Known rows, with every way that one mark hangs from another
J_7{J_604 J_773{J_274 J_547{J_228}}}: [-0.30 -0.50  2.21 -2.33  0.77  0.95 -0.06 -2.96 -0.06 -2.51 -0.62 -1.96
 -0.96 -2.26  1.42  1.30 -3.22 -0.41  1.23 -0.42  1.09 -2.14 -4.37 -1.32
  2.58 -1.62]
J_604{J_7{J_773{J_274{J_55} J_547{J_228}}}}: [-0.75  1.32  2.40 -0.92  0.23  2.59 -0.82 -3.98  0.32 -1.45  0.44 -0.88
 -2.00 -4.36  1.75 -0.21 -3.13  0.20  1.02 -1.29  0.03 -1.84 -4.62 -0.30
  3.32 -2.18]
J_773{J_274}: [ 0.50 -2.20  2.81 -1.13  1.50  3.03  1.34 -0.89  1.99 -3.28 -1.30 -1.17
 -0.48 -2.70 -0.20  1.88 -1.74 -0.37  2.64 -0.57 -0.46 -1.46 -1.90  0.43
  0.63 -1.59]
J_211{J_547{J_228 J_773{J_274}}}: [ 0.93 -1.36  3.64 -2.73  1.78  1.62 -0.32 -1.39  3.07 -1.96 -2.53 -3.87
 -2.09 -2.23  0.61  0.31  0.14  0.60  1.56  0.57 -1.93 -2.48 -3.88  0.16
  2.20 -0.99]
J_7{J_773{J_274}}: [ 0.43 -1.28  1.33 -1.77  1.26  1.73  2.35 -1.32  0.50 -4.06 -1.31 -0.60
  0.19 -2.06 -0.30  2.03 -2.71 -0.53  2.92 -0.15  0.59 -1.24 -3.01  0.41
  1.01 -1.30]
J_975{J_7{J_604 J_773{J_547}} J_55}: [-1.00 -1.54  0.99 -1.07 -0.71 -0.24  0.20 -1.54 -1.31 -3.01 -0.43 -0.48
  0.54 -1.70 -0.51  2.27 -4.75 -0.27  2.22 -1.79 -0.58 -0.86 -4.48 -1.47
  2.06 -3.48]
J_604{J_7{J_773{J_274}}}: [-0.89 -0.99  0.66 -1.52  0.80  2.67  1.67 -1.29 -0.65 -3.47 -0.85 -0.98
 -0.34 -2.90 -0.94  1.76 -3.70  0.02  3.25 -1.62  1.34 -1.33 -3.59 -1.17
  1.08 -1.25]
J_547{J_211 J_773}: [ 0.73 -3.10  3.94 -4.49  0.58  1.99  0.03  1.08  1.46 -1.79 -3.15 -1.41
 -1.09 -2.95  0.37  2.23 -1.71 -1.01  3.26  0.53 -2.74 -2.51 -3.45  1.97
  1.90 -0.75]
J_547{J_773}: [ 1.16 -2.55  2.92 -3.38  1.65  2.78  1.50  0.77  1.65 -2.80 -1.77 -1.18
 -1.37 -3.01 -0.02  1.52 -1.69 -0.64  2.88 -0.52 -1.48 -1.67 -2.71  1.68
  0.83 -1.83]
J_975{J_7}: [-1.11 -2.92  2.18 -2.58  0.43  2.80  0.97  0.84  1.35 -3.36 -2.10 -0.66
 -0.54 -2.13 -0.38  2.18 -1.68  0.71  3.11 -0.26 -1.78 -1.79 -1.24 -0.22
  0.70 -1.85]
J_547{J_228 J_773}: [ 0.81 -2.15  3.00 -4.38  0.92  2.88  0.46  0.07  2.79 -2.45 -2.52 -2.40
 -2.44 -3.27  1.23  0.41 -0.71 -0.61  2.69  0.31 -1.75 -2.29 -3.81  1.23
  2.13 -1.39]
J_55{J_975{J_7}}: [-0.49 -2.83  1.58 -0.53  0.31  2.86  0.80  0.77  0.58 -4.48 -1.37 -0.01
 -1.03 -1.53 -0.08  2.23 -1.76  0.78  2.15 -0.48 -1.72 -1.25 -1.77  0.83
  0.37 -0.88]
J_274{J_773{J_7 J_547}}: [-1.62 -0.51  1.92  1.03  2.23  3.20 -0.55 -0.92  0.58 -2.41  1.31 -0.76
 -0.79 -4.73  1.34  2.23 -2.63 -1.62 -1.54 -0.92 -1.16 -3.38  0.22  0.57
  1.00 -2.92]
J_773{J_7 J_274{J_55} J_547{J_211 J_228}}: [-1.06  0.34  4.57 -0.25  0.55  1.67 -3.31 -4.07  1.75 -0.06  0.09 -2.49
 -2.03 -4.46  2.91  1.37 -1.64 -0.71 -0.84 -0.96 -2.09 -2.74 -1.62  0.72
  3.83 -1.75]
J_975{J_7{J_604 J_773} J_55{J_274}}: [-0.31 -1.11  0.81 -1.06 -1.68 -0.42  1.26 -0.77 -0.16 -4.04 -0.82 -1.08
  0.81 -1.29 -2.76  1.43 -3.66 -0.38  2.74 -2.58  0.77  0.53 -4.38 -1.07
  2.52 -2.80]
J_211{J_547{J_773}}: [ 1.43 -2.42  2.90 -3.55  2.77  2.12  0.08  0.80  1.79 -2.14 -3.02 -1.33
 -0.65 -2.25 -0.44  1.34 -0.90  0.33  2.02  0.76 -2.92 -2.27 -3.56  0.93
  0.97 -1.35]
J_547{J_228 J_773{J_7{J_604}}}: [-0.61 -1.34  1.99 -3.33  1.68  1.84 -0.75 -0.23  0.89 -3.03 -0.60 -4.33
 -2.21 -3.21  0.12  0.83 -1.72 -0.44  0.31 -2.64  0.28 -1.30 -2.75 -0.99
  2.18 -1.50]
J_211{J_547{J_773{J_274}}}: [ 1.39 -1.57  3.47 -1.71  2.53  1.30  0.65 -0.90  2.05 -2.61 -1.92 -2.58
 -1.16 -2.01 -0.92  1.18 -0.63  0.57  1.81 -0.26 -1.59 -1.66 -3.19  0.84
  1.17 -1.31]
J_211{J_547}: [ 0.41 -3.00  2.28 -2.92  2.88  3.32 -0.48  0.49  1.97 -2.22 -3.54 -0.24
  0.73 -2.19 -0.37  2.03 -0.90  0.36  1.94  1.21 -3.39 -2.84 -3.07 -0.20
  0.28 -0.88]
J_274{J_773{J_7}}: [-1.73 -1.16  1.03  0.61  2.57  3.58  0.68  0.31  1.03 -3.99  0.41 -1.55
 -0.59 -4.11 -0.45  1.83 -2.31 -1.45 -0.47 -1.29 -0.65 -2.75 -0.03  0.37
  0.38 -2.24]
J_547{J_211 J_228 J_773{J_7{J_604} J_274}}: [-0.91 -1.07  3.53 -2.60  0.45  0.33 -1.69 -1.48  0.81 -2.18 -0.98 -5.94
 -2.48 -2.72  0.32  1.60 -1.91 -0.63  0.61 -2.77  0.60 -1.79 -2.87 -0.93
  3.33 -0.77]
J_604{J_7}: [-0.75 -2.72  1.61 -2.90  1.03  5.06  0.10  0.61  0.77 -2.69 -1.86 -0.71
 -0.57 -3.70 -0.45  1.95 -2.69  0.01  3.33 -1.27 -1.27 -2.22 -2.83 -0.88
  0.55 -1.65]
J_547{J_228 J_773{J_7 J_274{J_55}}}: [ 0.09  0.99  3.56 -0.35  1.84  1.63 -0.22 -2.56  2.40 -2.81  1.02 -3.72
 -3.44 -4.41  0.63 -0.32 -0.64 -0.19 -0.29 -2.99  0.11 -0.57 -1.84  1.36
  2.91 -2.49]

Rows
[-0.11 -0.62  2.52 -0.69  3.42  0.14 -0.80 -1.19  0.04 -3.22  0.02 -4.30
 -1.12 -1.91 -1.74  1.72 -1.69  0.63 -0.61 -3.21  0.59 -0.79 -2.43 -1.40
  1.15 -1.55] | J_211{J_547{J_773{J_7{J_604} J_274}}}
[ 0.15 -0.82  4.26  0.06 -2.45  1.94 -2.22 -2.07  3.24  0.14 -1.38 -1.70
 -0.67 -4.79  1.77  1.00 -2.24 -3.11  0.36  0.72 -3.09 -4.20 -3.89  1.96
  4.63 -2.59] | J_975{J_55{J_274{J_773{J_547{J_211 J_228}}}}}
[-0.39 -0.10  3.96 -0.24  1.68  3.86 -0.84 -1.63  2.71 -1.58  0.26 -0.31
 -2.08 -4.92  2.00 -0.37 -1.50 -1.47 -0.89  0.44 -2.54 -3.92 -2.56  1.79
  2.56 -3.38] | J_274{J_55 J_773{J_547{J_228}}}
[-0.62 -1.64  3.05 -4.06  0.08  1.93 -2.02 -0.09  1.60 -1.16 -2.47 -3.87
 -2.25 -3.84  1.65  1.61 -1.18 -0.89  1.27 -0.43 -2.09 -2.87 -2.58  0.74
  3.28 -0.38] | J_547{J_211 J_228 J_773{J_7}}
[ 1.02 -0.15  1.33  0.99  2.36  0.94  1.75 -2.07 -0.60 -5.47  0.76 -0.01
 -0.92 -1.36 -1.76  1.15 -3.79 -0.31  0.73 -2.68  1.72  0.60 -4.51  0.95
  0.91 -1.41] | J_7{J_604 J_773{J_274{J_55{J_975}}}}
[-1.36  0.30  3.65 -0.52 -0.58  2.33 -3.21 -1.80  1.80 -0.32 -0.39 -2.20
 -1.04 -5.12  2.33  1.29 -1.54 -2.09 -1.70  0.24 -1.82 -4.61 -0.94  0.81
  4.06 -1.43] | J_55{J_274{J_773{J_7 J_547{J_211 J_228}}}}
[-1.07 -1.77  2.75 -4.55  0.77  1.20 -2.15 -0.02  0.69 -1.75 -2.06 -4.45
 -1.98 -2.93  0.35  1.66 -1.99 -0.74  0.85 -1.73 -0.76 -2.35 -3.23 -0.44
  3.06 -0.56] | J_547{J_211 J_228 J_773{J_7{J_604}}}
[-0.62 -1.01  2.31  1.95 -1.51  1.62  1.12 -0.06  2.41 -3.65  0.12 -1.23
 -0.31 -3.04 -1.92  0.90 -2.17 -1.51  1.52 -1.96 -1.01 -1.40 -1.60  0.98
  2.43 -3.98] | J_975{J_7 J_55{J_274{J_773}}}
[ 1.16 -0.28  4.40 -1.74  1.24  2.05  0.68 -2.04  3.42 -2.76 -0.28 -2.74
 -3.19 -3.79  0.60 -0.70 -0.46 -0.16  1.51 -1.36 -0.67 -1.03 -3.27  1.79
  2.76 -2.35] | J_547{J_228 J_773{J_274{J_55}}}
[-0.38 -0.33  3.16  2.55 -0.88  2.13  0.10 -0.62  0.71 -3.06  1.15  0.78
 -1.41 -2.81  0.41  1.46 -1.88 -0.74 -0.65 -0.59 -0.89 -2.64 -0.67  2.18
  1.84 -2.39] | J_55{J_274{J_773{J_547}} J_975{J_7}}
[-0.43 -0.42  1.85  1.13 -1.21 -0.26  0.84 -3.15 -0.25 -2.60  0.21 -0.87
 -0.11 -2.40  0.71  2.36 -3.90 -0.36  2.43 -1.33 -0.27 -0.51 -3.12 -0.02
  2.24 -3.45] | J_975{J_7{J_773{J_274 J_547}} J_55}
[-0.46 -0.17  1.74  0.14  0.99  0.58 -0.03 -1.59 -1.93 -3.86  0.86  1.40
 -0.98 -1.45 -0.15  1.35 -3.99  0.61 -0.02 -1.71 -0.29 -0.44 -3.87  0.65
  1.51 -2.16] | J_274{J_55{J_975{J_7{J_604 J_773{J_547}}}}}
[-0.29 -1.50  1.85 -2.35  2.40  1.67  0.21  0.12 -0.22 -3.47  0.05 -2.84
 -1.31 -2.85 -1.15  1.70 -2.54 -0.37  0.53 -3.33  0.44 -0.68 -1.95 -0.26
  0.95 -2.14] | J_547{J_773{J_7{J_604}}}
[-0.56 -1.04  4.73 -0.38  1.36  3.03 -1.32 -0.94  1.78 -1.01 -0.52  0.64
 -0.87 -4.52  1.14  1.31 -2.76 -2.00 -0.27  0.76 -3.50 -4.05 -2.26  2.44
  2.48 -2.92] | J_274{J_55 J_773{J_547{J_211}}}
[-0.45 -2.16  2.48 -4.37  0.57  0.79 -1.08 -0.61 -1.35 -1.56 -2.36  0.23
  0.82 -2.12  0.73  3.05 -4.39 -1.14  1.95  0.71 -1.18 -2.84 -4.71 -0.28
  2.03 -0.81] | J_7{J_604 J_773{J_547{J_211}}}
[-0.86 -0.26  2.50  1.15  3.07  1.73  0.02 -2.11  0.56 -3.98  1.68 -2.45
 -1.04 -3.16 -1.61  1.19 -2.76  0.14 -0.70 -4.57  1.27  0.12 -1.14 -0.56
  1.20 -2.88] | J_773{J_7{J_604} J_274{J_55}}
[ 1.03 -0.47  3.02  1.99  0.37  3.17  0.15 -0.76  1.37 -2.68  0.77  1.19
 -1.01 -3.75  0.76  1.35 -2.26 -2.10 -0.86 -0.05 -1.01 -2.77 -1.73  2.94
  1.78 -1.86] | J_55{J_274{J_773{J_547}} J_975}
[-0.13 -0.77  4.76 -1.63 -1.04  2.67 -2.04 -1.18  2.78 -0.05 -1.79 -1.17
 -0.94 -4.56  1.96  0.96 -1.35 -2.23  0.23  1.78 -2.66 -5.12 -2.77  1.44
  3.99 -1.34] | J_55{J_274{J_773{J_547{J_211 J_228}}}}
[ 0.93 -2.22  2.97 -4.47  1.93  2.50 -0.76  0.23  2.98 -1.61 -3.72 -2.45
 -1.61 -2.34  0.55  0.59 -0.04  0.39  1.75  1.46 -3.29 -3.05 -4.27  0.42
  2.13 -0.86] | J_211{J_547{J_228 J_773}}
[-1.35 -0.86  3.96 -1.32  0.06  1.87 -3.05 -3.21  1.26 -0.23 -1.19 -3.30
 -1.45 -4.04  3.15  2.54 -1.92 -0.88  0.07 -0.02 -1.64 -3.59 -1.34 -0.17
  3.49 -0.63] | J_773{J_7 J_274 J_547{J_211 J_228}}
[ 0.80  0.44  2.39  2.26  2.77  0.64  0.40 -1.81 -0.04 -4.84  2.70 -2.66
 -2.88 -2.61 -1.46  0.98 -2.62 -0.16 -1.36 -5.37  1.70  1.37 -2.17  1.43
  1.19 -2.33] | J_547{J_773{J_7{J_604} J_274{J_55{J_975}}}}
[-0.36 -2.74  4.26 -4.39 -0.19  3.16 -2.81 -1.01  2.13  0.21 -3.47 -1.01
 -0.74 -3.56  3.31  2.07 -1.81 -1.11  1.88  2.47 -3.87 -4.56 -3.59  0.48
  3.06 -0.45] | J_773{J_547{J_211 J_228}}
[ 1.04 -1.18  2.20  1.55  0.83  3.44  1.38  0.31  1.96 -4.42  0.13  0.45
 -0.63 -3.01 -0.80  1.24 -1.94 -1.89  0.19 -0.61 -0.46 -2.18 -1.70  2.76
  1.03 -1.51] | J_55{J_274{J_773} J_975}
[-0.96 -1.73  4.09 -2.32  0.01  3.40 -2.03 -0.59  2.35 -0.68 -2.11 -1.32
 -1.34 -4.12  2.74  1.40 -1.86 -2.19  0.61  2.32 -3.45 -5.56 -2.97  1.05
  2.94 -1.30] | J_274{J_773{J_547{J_211 J_228}}}
[-1.84 -1.79  3.07 -3.30  0.61  1.97 -3.99 -1.61  0.34 -0.39 -1.77 -2.93
 -0.97 -3.43  2.14  2.30 -2.66 -0.92 -0.23 -0.68 -1.94 -3.54 -2.55 -1.43
  3.11 -0.75] | J_773{J_7{J_604} J_547{J_211 J_228}}
[-0.45 -0.81  2.19  2.17 -0.51  2.43  1.37  0.88  1.38 -4.69  0.22  0.04
 -1.38 -2.10 -1.43  1.05 -1.35 -0.39  0.30 -0.95 -0.50 -1.87 -0.72  1.76
  1.33 -1.85] | J_55{J_274{J_773} J_975{J_7}}
[-0.29 -1.48  1.59 -3.89  0.95  1.80 -0.54 -1.45 -0.21 -2.08 -1.77 -0.78
 -0.31 -2.49  1.61  1.31 -3.26 -0.51  1.38  0.53 -0.36 -2.72 -5.00 -1.08
  2.25 -1.12] | J_7{J_604 J_773{J_547{J_228}}}
[-0.76 -2.06  0.03 -1.39  0.64  1.05  1.39  0.66 -1.82 -5.68 -1.04  0.11
 -0.41 -0.30 -1.50  2.26 -3.55  0.75  2.12 -1.47  0.86 -0.47 -3.71 -0.69
  0.53 -0.50] | J_55{J_975{J_7{J_604 J_773}}}
[-1.72  0.09  3.67  1.09  1.73  2.45 -2.11 -1.21  0.79 -1.18  1.13 -0.45
 -0.96 -5.26  1.34  1.77 -2.76 -2.05 -2.07 -0.86 -2.71 -3.57 -0.67  1.81
  2.50 -2.87] | J_274{J_55 J_773{J_7 J_547{J_211}}}
[-0.83 -2.08  2.66 -5.21 -0.07  1.12 -2.05 -1.30 -0.18 -0.94 -3.24 -1.16
 -0.14 -2.43  1.90  2.04 -3.68 -0.94  1.74  1.44 -1.56 -3.50 -5.67 -0.90
  3.18 -0.22] | J_7{J_604 J_773{J_547{J_211 J_228}}}
[-2.17  0.00  3.48  0.63  2.46  1.76 -2.43 -1.27 -0.03 -1.64  1.32 -1.25
 -0.73 -4.25 -0.04  1.57 -3.68 -1.78 -2.69 -2.33 -1.34 -2.98 -1.39  0.53
  2.30 -3.17] | J_274{J_55 J_773{J_7{J_604} J_547{J_211}}}
[-0.44 -1.79  0.27 -1.10  0.06  1.76  1.72  0.52 -0.92 -4.85 -1.41  0.89
 -0.51 -0.84 -0.21  2.30 -2.69  0.58  2.62 -0.02 -0.47 -0.97 -2.90  0.81
  0.66 -0.28] | J_55{J_975{J_7{J_773}}}
[-0.72 -2.22  3.96 -1.44  0.85  3.11 -1.10 -0.20  1.22 -1.18 -1.48 -0.05
 -0.37 -3.95  1.33  2.56 -2.76 -2.27  0.75  1.63 -3.08 -4.87 -1.92  1.53
  1.92 -1.94] | J_274{J_773{J_547{J_211}}}
[-0.05 -1.43  1.31 -1.95  1.85  1.07  2.12 -1.25 -0.33 -4.56 -1.07 -1.28
  0.28 -1.41 -1.49  1.92 -3.58 -0.25  2.49 -1.54  2.08 -0.55 -3.77 -1.04
  0.64 -1.38] | J_7{J_604 J_773{J_274}}
[-0.10 -0.12  2.66 -1.36  1.11  1.79  0.07 -1.71  1.90 -2.90 -0.07 -4.58
 -2.76 -3.68  1.14  0.74 -1.00 -0.41  0.76 -2.13  0.43 -1.17 -1.50  0.43
  2.45 -1.55] | J_547{J_228 J_773{J_7 J_274}}
[-0.46  0.22  1.91  3.10  0.23  1.12 -1.26 -2.20  0.52 -2.47  2.52 -1.94
  0.11 -4.38 -0.86  1.47 -3.84 -2.88 -2.09 -3.79  0.43 -1.43 -1.49  0.04
  2.43 -4.69] | J_975{J_55{J_274{J_773{J_7{J_604} J_547}}}}
[ 0.00 -0.85  2.11 -1.34  1.40  0.82  0.77 -2.42 -0.98 -3.11 -0.05 -0.69
  0.06 -1.92  0.26  2.33 -4.19 -0.56  1.28 -0.99  1.46 -1.35 -3.57 -0.96
  1.33 -1.98] | J_7{J_604 J_773{J_274 J_547}}
[-1.81 -0.70  1.84  0.84  2.71  2.44 -0.88 -0.75 -0.63 -3.01  1.55 -1.60
 -0.61 -3.83  0.16  1.91 -3.43 -1.40 -1.98 -2.26  0.03 -3.05 -0.49 -0.72
  0.98 -3.20] | J_274{J_773{J_7{J_604} J_547}}
